Every row comes from one small tree of marks. The marks that hang from a mark follow it in brackets, in alphabetical order. Every link used is in the known rows. Which tree was each row made from?
(in the rows, 100 means zero)
Known rows
resas[bapub[seboz]]: 86	111	114	109	124	98	91	64	110	106	66	117	71	76	83	115	78	93	79	111	115	106	106	117	98	94	87	109	145	67	108	78	106	99	108	104	100	82	83	114	72	109	87
nafelu[pege]: 86	108	82	103	135	71	87	80	88	102	85	98	79	85	81	101	119	94	95	94	110	102	89	117	87	111	112	105	122	76	107	90	102	108	59	94	94	83	125	149	94	108	105
fozuv[voza]: 99	108	126	99	124	88	76	57	83	105	100	92	73	93	60	104	101	88	85	115	113	120	97	105	98	113	103	118	125	78	114	87	114	127	94	95	102	76	110	127	94	114	93
seboz[zolez[doluz rugini]]: 94	120	123	89	126	120	93	77	111	100	96	135	91	114	97	123	90	77	87	120	103	112	117	92	107	115	101	122	118	76	105	90	92	108	70	92	123	102	107	125	75	124	76
resas[bapub[seboz[zolez[rugini]]]]: 85	112	125	100	116	109	84	65	123	104	61	134	71	90	107	133	78	84	67	111	102	101	117	109	107	96	79	116	151	56	99	79	97	92	102	98	104	76	81	109	63	103	74
zize[fogu[vurip[nafelu]]]: 108	141	71	133	149	89	103	95	81	138	94	112	74	94	84	91	87	91	114	84	98	77	76	109	115	92	97	110	95	31	122	87	122	77	81	105	91	58	83	123	104	106	86
fogu[vurip[nafelu]]: 86	141	80	133	160	96	90	82	95	130	98	106	75	89	91	96	78	97	117	91	99	86	78	103	117	107	106	96	91	47	115	86	117	92	82	84	107	79	82	129	91	96	99
resas[bapub[seboz[zolez[doluz rugini]]]]: 87	114	130	100	114	114	88	67	134	102	68	145	85	99	101	134	77	82	68	119	108	111	127	104	108	101	83	117	146	62	96	78	93	91	92	103	119	85	88	116	63	123	70
fozuv[pege]: 93	100	117	99	132	98	83	68	88	101	89	104	76	99	59	103	97	94	81	106	119	95	91	108	91	116	104	111	120	96	110	73	117	118	99	94	103	87	91	122	86	120	84
nepotel[vero]: 90	107	110	97	123	84	91	72	93	107	89	98	73	103	74	109	98	94	93	103	107	103	98	105	86	117	101	97	135	62	125	100	114	141	105	105	83	94	87	126	95	97	110
nepotel[vero[gegegig[zadep]] vuzana]: 89	106	103	89	87	81	73	74	113	135	79	106	75	106	60	86	107	101	86	87	100	124	109	107	93	111	103	96	124	55	136	107	121	166	120	89	46	63	99	133	98	57	126
vero[gegegig[zadep[nafelu[pege] seboz]]]: 85	111	78	72	85	110	74	86	110	111	116	93	78	82	84	65	91	126	76	100	89	97	112	113	95	105	104	100	100	80	97	84	113	141	96	114	85	73	122	102	107	84	114
doluz[zolez]: 97	108	101	82	150	122	107	76	86	118	104	97	64	77	90	106	101	93	111	96	113	104	89	116	105	99	120	107	143	70	118	96	110	113	78	82	85	104	90	122	80	95	97
nized[rugini[zolez[seboz]]]: 83	132	95	107	155	85	75	73	77	104	87	100	72	74	89	103	107	66	97	127	104	95	89	115	90	101	98	108	107	89	106	101	126	96	81	80	98	93	104	135	68	97	162
milemi[zadep[gegegig seboz[zolez]]]: 101	116	120	104	103	123	84	94	81	72	97	97	96	99	80	113	79	96	74	83	98	84	103	92	120	94	93	93	139	53	95	124	100	113	125	119	94	104	118	82	89	110	98
vero[gegegig]: 82	122	105	88	134	104	100	73	93	113	91	93	83	80	61	87	87	101	104	104	97	120	96	104	104	100	108	106	107	96	124	97	119	141	106	89	75	93	100	119	94	97	107
nafelu[pege vurip]: 88	106	67	118	140	76	101	75	106	102	78	90	65	91	79	106	106	105	101	93	114	102	86	110	88	108	109	104	112	88	82	99	110	74	74	105	81	78	132	145	107	118	116
zadep[nafelu seboz[zolez[doluz rugini]]]: 102	121	105	77	74	141	75	103	115	85	119	137	91	119	118	107	69	103	71	106	104	80	124	96	109	112	82	111	135	64	82	94	86	125	88	133	134	103	106	76	96	132	79
milemi[zadep[gegegig nafelu[pege vurip]]]: 95	114	83	114	103	95	96	100	104	59	72	100	78	104	106	96	100	105	102	88	134	87	96	96	101	97	107	64	136	76	83	138	104	100	123	134	78	92	146	105	111	142	136
doluz[zolez[seboz]]: 92	115	103	73	142	130	97	72	87	119	111	108	54	85	100	99	99	70	98	105	129	109	89	113	107	98	119	97	130	73	122	108	105	111	68	86	107	111	86	136	68	88	102
zolez[seboz]: 85	120	106	92	132	110	88	69	88	108	98	116	62	96	82	94	91	64	85	120	126	113	93	109	98	107	106	99	103	82	125	103	103	114	80	95	126	107	96	138	74	99	107
rugini[zolez[seboz]]: 75	130	110	103	136	105	82	71	81	102	89	105	68	100	73	88	108	71	80	134	95	109	99	116	93	110	88	105	103	83	130	114	121	104	77	86	107	109	102	149	70	90	133
voza[fozuv nafelu[pege]]: 125	90	82	108	93	102	113	108	80	134	97	111	81	110	82	98	136	97	110	106	145	111	91	110	91	82	126	107	131	45	126	94	93	99	95	111	102	86	124	144	118	86	101
rugini[zolez]: 80	122	108	111	143	98	92	74	80	99	85	92	78	93	64	96	110	95	91	126	79	102	99	119	88	110	91	115	115	80	127	103	125	105	84	83	81	101	104	136	82	97	126
vurip[nafelu]: 88	123	90	118	162	94	94	76	93	111	109	98	73	73	85	99	76	100	107	101	107	104	85	110	107	100	109	106	95	58	97	89	115	89	73	94	107	86	97	122	86	93	101
milemi[zadep[gegegig nafelu]]: 98	120	114	100	108	115	95	100	86	62	82	107	86	103	100	93	89	93	102	103	131	90	101	96	106	98	104	66	139	67	115	128	102	134	135	123	91	109	119	89	96	132	126
bapub[seboz]: 83	120	106	108	130	112	73	60	103	111	85	104	76	81	98	117	84	86	75	118	104	110	106	117	93	103	97	108	132	67	115	92	100	112	87	98	105	97	106	119	80	88	100
tugep[gini nafelu[pege vurip]]: 109	107	48	119	151	97	74	87	119	86	81	105	83	82	48	113	135	63	104	86	107	94	105	93	79	97	132	119	125	75	111	83	121	48	110	106	106	61	151	121	97	114	139
zadep[gegegig nafelu seboz]: 101	117	80	83	56	129	89	112	86	81	105	105	84	109	108	82	67	121	89	103	129	72	106	112	104	117	80	83	146	76	96	112	80	146	129	147	113	90	120	63	113	127	113
voza[fozuv[pege] nafelu[vurip]]: 131	82	102	119	97	132	121	95	98	132	94	111	66	127	60	107	102	107	102	113	155	103	88	96	97	81	115	115	121	73	105	86	110	77	143	119	99	83	105	117	122	104	95
gini[tugep]: 91	112	113	93	160	105	99	81	81	104	80	111	69	67	70	102	97	92	110	102	111	111	96	114	105	102	115	97	86	72	100	75	121	127	97	98	87	98	105	125	96	88	86
zadep[gegegig nafelu[pege vurip] seboz]: 98	110	48	100	57	106	89	113	107	79	93	95	76	115	111	87	80	133	90	87	132	68	101	111	99	118	83	81	141	86	61	121	80	107	115	159	98	74	147	83	130	138	127
doluz[zolez[rugini]]: 98	118	104	64	147	134	101	77	99	116	106	128	57	89	116	112	100	79	115	105	114	99	90	116	104	106	125	112	136	69	114	93	101	116	64	77	91	101	82	120	84	95	99
resas[bapub[seboz[zolez[doluz]]]]: 86	109	127	113	119	103	91	64	122	105	67	118	89	89	83	127	78	95	66	112	110	111	127	102	109	97	79	115	151	63	99	81	98	86	101	110	112	84	95	117	60	122	66
vero[gegegig[zadep[nafelu[vurip]]]]: 84	112	93	85	116	126	105	68	121	113	92	90	60	86	79	75	72	120	94	121	99	115	112	102	97	97	107	98	85	96	102	93	128	119	128	105	72	78	115	101	104	93	129
vuzana[gegegig[zadep[nafelu]]]: 87	115	82	99	131	105	94	83	100	95	84	88	71	75	99	74	95	109	94	129	103	105	109	114	91	118	118	88	107	78	117	94	111	107	91	85	95	70	129	109	81	93	123
zolez[doluz seboz]: 88	127	114	92	128	117	90	72	101	104	105	130	79	108	78	92	90	61	83	130	134	124	104	99	98	114	109	100	98	93	121	102	97	116	63	102	148	119	104	146	74	126	99
gini[tugep[nafelu[pege vurip]]]: 98	114	59	118	157	93	90	93	112	95	68	100	73	69	65	110	114	87	117	75	113	106	93	113	102	108	128	100	97	74	79	63	121	84	103	114	83	75	137	130	113	98	113
gini[tugep[nafelu[vurip]]]: 102	116	76	115	160	116	100	85	109	97	73	105	69	70	58	112	90	83	118	86	113	110	96	107	107	104	124	103	92	76	91	63	126	90	127	111	89	85	117	113	108	95	111
gegegig[zadep[nafelu[vurip] seboz[zolez[doluz]]]]: 98	103	93	96	91	143	92	79	126	100	112	101	71	102	87	97	62	123	60	116	98	91	128	98	100	103	87	111	101	70	71	87	103	85	108	133	114	86	125	82	98	113	96
fogu[vurip[nafelu[pege]]]: 83	138	62	136	156	70	79	85	99	128	95	102	80	90	99	97	100	102	115	76	98	82	77	107	112	111	109	92	93	46	103	88	111	86	58	85	104	68	101	148	95	97	99
bapub[seboz[zolez[doluz rugini]]]: 86	127	124	98	115	131	69	65	128	106	89	133	93	104	121	138	83	74	64	126	96	115	129	100	102	111	93	118	131	64	99	92	87	103	69	99	127	101	111	120	67	104	79
zadep[gegegig nafelu]: 95	115	90	89	85	116	105	98	86	82	79	101	80	111	110	85	82	110	106	116	139	90	107	109	101	118	91	80	142	85	115	115	83	142	129	127	102	89	122	88	101	131	122
seboz[zolez]: 90	107	114	104	137	104	97	71	86	103	83	88	85	93	79	117	93	92	84	101	94	105	107	100	106	103	92	115	128	66	111	96	103	103	96	89	94	88	108	118	74	99	81
zadep[gegegig nafelu seboz[zolez]]: 101	111	88	88	54	128	88	108	88	81	100	91	93	114	111	98	68	124	77	94	116	70	120	103	117	115	67	90	155	66	87	118	76	134	135	145	108	83	126	59	100	121	100
rugini[zolez[doluz seboz]]: 78	134	116	104	129	111	84	73	94	100	97	119	83	114	68	90	108	70	77	145	101	120	110	108	94	115	93	108	99	93	125	114	114	105	61	94	126	121	109	158	67	114	124
fozuv[pege voza[nafelu[vurip]]]: 123	87	126	114	96	98	76	59	103	115	95	100	69	118	41	109	113	101	77	112	138	114	89	94	96	109	101	140	126	95	92	74	139	91	130	111	93	57	107	121	110	126	79

Which tree is each row?
122	89	136	102	91	92	66	64	88	114	100	107	79	114	42	105	122	95	73	114	132	114	93	99	97	113	102	138	134	85	113	67	135	120	117	103	105	62	102	124	99	119	71 : fozuv[pege voza[nafelu]]
94	109	90	81	47	95	56	93	118	123	98	109	78	113	77	74	93	118	73	79	102	99	116	108	94	109	87	90	137	47	119	110	115	180	131	118	52	63	100	98	113	65	127 : nepotel[vero[gegegig[zadep[nafelu seboz]]] vuzana]
99	119	87	98	76	104	71	114	89	59	99	108	92	101	104	88	97	107	83	78	121	71	99	104	103	101	100	69	149	60	86	127	94	130	112	140	96	99	134	86	112	131	122 : milemi[zadep[gegegig nafelu[pege] seboz]]
108	109	61	106	144	91	64	91	104	87	88	109	95	77	52	107	146	55	100	88	103	94	110	99	76	102	133	120	135	64	134	75	115	80	97	99	119	67	144	125	86	104	127 : tugep[gini nafelu[pege]]
97	119	91	101	102	97	61	104	93	66	112	109	86	86	96	89	99	102	77	72	106	74	94	105	97	90	105	85	138	51	88	111	115	120	90	127	96	106	120	96	106	123	104 : milemi[zadep[nafelu[pege] seboz]]
90	135	121	73	121	131	84	75	115	102	109	168	70	120	104	100	90	45	86	141	134	120	103	99	96	120	115	104	91	92	117	97	87	119	49	97	158	120	96	144	75	125	100 : zolez[doluz rugini seboz]
92	108	56	106	83	93	106	101	107	80	67	92	75	114	114	91	95	122	109	100	144	88	101	108	95	116	93	74	136	94	81	124	84	103	115	139	86	71	150	109	117	142	133 : zadep[gegegig nafelu[pege vurip]]
103	123	104	95	82	128	80	110	86	60	104	110	88	103	98	89	73	103	86	91	120	73	100	100	108	98	95	73	144	62	98	126	100	137	137	140	102	111	117	66	107	130	119 : milemi[zadep[gegegig nafelu seboz]]
91	114	81	119	103	55	73	94	102	109	63	103	88	106	81	97	117	93	99	74	117	112	95	112	95	123	105	87	160	53	132	128	107	140	96	87	55	59	114	131	91	83	124 : nepotel[vero vuzana[gegegig]]
126	87	70	121	102	107	123	104	97	133	90	105	69	114	80	104	122	105	115	104	149	111	88	105	92	76	124	107	121	56	102	103	98	69	108	120	91	81	133	141	129	96	112 : voza[fozuv nafelu[pege vurip]]
118	97	106	104	97	73	74	72	86	117	96	100	80	101	62	101	143	94	87	105	125	123	92	107	94	109	111	130	133	65	112	84	119	114	85	105	96	61	128	146	106	108	90 : fozuv[voza[nafelu[pege]]]
89	111	88	104	126	113	83	79	98	106	99	78	80	71	79	93	88	110	68	109	74	100	111	110	104	115	108	111	109	67	101	91	108	90	83	82	95	67	129	103	76	73	98 : vuzana[gegegig[zadep[seboz[zolez]]]]
91	112	78	116	122	82	80	82	100	118	68	105	78	84	74	83	110	91	91	99	108	119	98	121	96	115	116	97	119	64	131	102	102	108	78	65	71	55	131	134	81	74	122 : nepotel[vuzana[gegegig[zadep]]]
90	105	86	97	70	90	79	80	133	125	74	104	67	115	77	82	93	115	89	85	112	114	113	101	93	105	93	86	124	60	115	117	122	152	142	112	37	57	109	114	113	74	140 : nepotel[vero[gegegig[zadep[nafelu[vurip]]]] vuzana]
98	106	80	93	99	136	91	80	114	104	113	101	53	90	90	84	62	121	72	118	104	82	108	114	89	102	96	105	97	72	81	82	108	96	114	129	101	83	113	81	110	100	116 : gegegig[zadep[nafelu[vurip] seboz]]
93	109	95	86	69	91	61	81	114	134	98	107	78	106	59	83	97	108	73	78	92	110	107	110	96	108	95	101	129	50	123	104	116	168	120	102	51	64	97	116	107	52	123 : nepotel[vero[gegegig[zadep[seboz]]] vuzana]
118	94	95	117	100	79	85	69	100	115	90	94	69	106	61	106	131	102	94	104	129	122	90	103	95	105	109	132	126	75	93	90	125	84	96	112	86	56	134	145	116	115	99 : fozuv[voza[nafelu[pege vurip]]]
99	109	97	95	81	121	92	94	82	95	96	90	93	107	87	109	71	112	75	95	104	83	109	104	116	115	79	105	141	69	93	111	79	119	118	125	105	85	122	82	94	106	94 : zadep[gegegig seboz[zolez]]
88	115	73	110	133	108	104	80	114	97	79	83	61	78	96	79	85	115	97	124	105	104	107	110	92	114	117	88	99	85	101	100	117	82	101	92	88	65	136	105	91	101	130 : vuzana[gegegig[zadep[nafelu[vurip]]]]
97	99	88	96	96	137	89	78	117	104	108	89	61	93	93	100	62	124	62	109	92	81	120	105	100	99	83	111	105	60	76	87	106	85	119	128	98	77	120	78	99	94	101 : gegegig[zadep[nafelu[vurip] seboz[zolez]]]
84	105	121	114	122	97	90	61	113	107	59	108	78	82	86	127	78	96	66	103	104	104	119	109	108	91	76	114	154	55	102	83	103	87	114	103	95	76	89	111	60	103	73 : resas[bapub[seboz[zolez]]]
98	115	73	77	39	114	70	119	105	77	98	118	92	124	141	102	94	115	75	89	115	65	118	107	109	123	76	91	154	65	73	115	64	128	95	145	110	72	140	81	108	123	105 : zadep[gegegig nafelu[pege] seboz[zolez[rugini]]]
93	95	69	100	89	111	80	82	120	101	107	86	63	92	99	98	85	129	59	97	92	78	119	107	95	102	87	107	110	61	64	89	104	77	94	130	93	65	138	98	102	95	102 : gegegig[zadep[nafelu[pege vurip] seboz[zolez]]]
84	136	102	108	150	91	78	76	89	102	95	112	84	87	83	101	105	65	94	134	110	105	100	108	91	106	102	111	103	98	100	99	121	98	67	86	114	105	109	143	68	119	156 : nized[rugini[zolez[doluz seboz]]]
101	114	103	96	78	128	94	96	92	92	104	102	107	117	82	108	73	110	74	102	109	93	118	98	118	121	83	107	138	78	88	112	76	121	105	131	121	95	128	89	93	127	87 : zadep[gegegig seboz[zolez[doluz]]]
104	123	99	73	43	146	83	116	111	76	109	135	99	136	129	103	68	108	77	111	123	77	129	96	116	127	76	96	146	74	80	114	66	137	110	149	132	95	124	66	101	143	95 : zadep[gegegig nafelu seboz[zolez[doluz rugini]]]
95	107	110	76	110	136	77	71	107	114	115	120	66	90	92	110	79	94	57	121	77	87	112	111	97	110	99	126	95	54	98	70	96	102	81	95	114	83	103	101	84	72	90 : gegegig[zadep[seboz[zolez[rugini]]]]
98	111	74	91	41	108	79	117	103	76	102	101	111	125	114	97	92	129	71	90	124	77	128	100	111	124	77	89	158	73	72	118	68	127	96	155	121	82	153	90	104	145	95 : zadep[gegegig nafelu[pege] seboz[zolez[doluz]]]
88	114	58	97	105	93	73	98	105	94	100	87	77	76	103	73	102	121	78	105	95	88	107	121	90	120	114	89	114	72	93	92	104	104	69	104	98	63	144	106	96	92	118 : vuzana[gegegig[zadep[nafelu[pege] seboz]]]
94	102	62	95	92	110	81	84	118	102	109	97	56	91	94	84	85	125	69	105	103	79	106	117	84	107	99	103	101	71	70	84	105	90	90	132	99	73	133	101	114	102	120 : gegegig[zadep[nafelu[pege vurip] seboz]]
89	107	97	85	64	86	68	83	118	125	80	107	78	114	79	77	103	110	85	88	110	114	118	105	92	108	94	86	134	53	134	112	119	174	132	106	45	62	103	116	102	68	133 : nepotel[vero[gegegig[zadep[nafelu]]] vuzana]
102	115	68	98	63	134	101	108	102	81	96	100	71	116	105	88	54	128	92	99	133	71	104	108	107	113	78	87	137	88	72	121	85	115	141	157	101	87	126	58	125	137	126 : zadep[gegegig nafelu[vurip] seboz]
102	115	94	88	47	136	89	112	98	78	107	105	106	127	108	97	67	123	76	103	122	80	129	96	117	118	72	93	152	74	83	117	76	134	121	153	126	94	132	66	98	142	91 : zadep[gegegig nafelu seboz[zolez[doluz]]]
89	101	82	88	110	94	84	77	102	104	94	101	65	87	97	82	110	107	80	119	110	95	110	118	78	111	111	95	103	69	108	79	103	113	77	106	100	74	130	127	93	96	115 : gegegig[zadep[nafelu[pege]]]
98	107	90	80	96	133	80	82	98	104	119	107	62	84	90	80	73	114	68	119	100	82	110	117	89	106	97	107	104	64	103	75	103	124	102	120	114	88	108	85	100	91	107 : gegegig[zadep[nafelu seboz]]
121	99	113	115	106	102	94	63	97	119	94	98	65	105	56	107	108	96	96	116	128	126	91	100	100	101	105	133	119	76	102	90	128	92	121	111	89	68	116	123	113	114	97 : fozuv[voza[nafelu[vurip]]]
86	104	80	88	60	61	60	89	122	122	76	104	81	112	83	77	124	113	85	75	110	113	116	110	87	112	99	83	136	52	124	112	114	169	110	107	43	49	120	135	107	68	134 : nepotel[vero[gegegig[zadep[nafelu[pege]]]] vuzana]
97	112	61	87	54	103	77	117	90	80	101	102	90	110	115	81	91	126	86	89	131	68	104	116	98	122	86	82	151	77	84	113	75	137	100	152	109	80	141	86	117	130	120 : zadep[gegegig nafelu[pege] seboz]
92	108	78	105	80	71	70	93	115	109	68	104	77	107	95	81	113	105	87	92	115	105	111	113	88	125	103	76	145	44	132	118	111	144	108	95	58	50	123	120	92	73	133 : nepotel[vero vuzana[gegegig[zadep[nafelu]]]]
104	137	54	136	147	66	93	98	83	135	90	109	77	95	89	89	108	95	111	73	96	75	75	113	109	95	100	108	99	31	113	86	117	71	59	108	87	47	100	141	109	108	88 : zize[fogu[vurip[nafelu[pege]]]]
92	103	101	89	62	90	60	81	115	134	93	97	86	110	62	97	95	112	62	70	84	109	119	102	104	107	84	107	136	39	117	110	117	159	124	101	47	56	102	112	97	48	108 : nepotel[vero[gegegig[zadep[seboz[zolez]]]] vuzana]
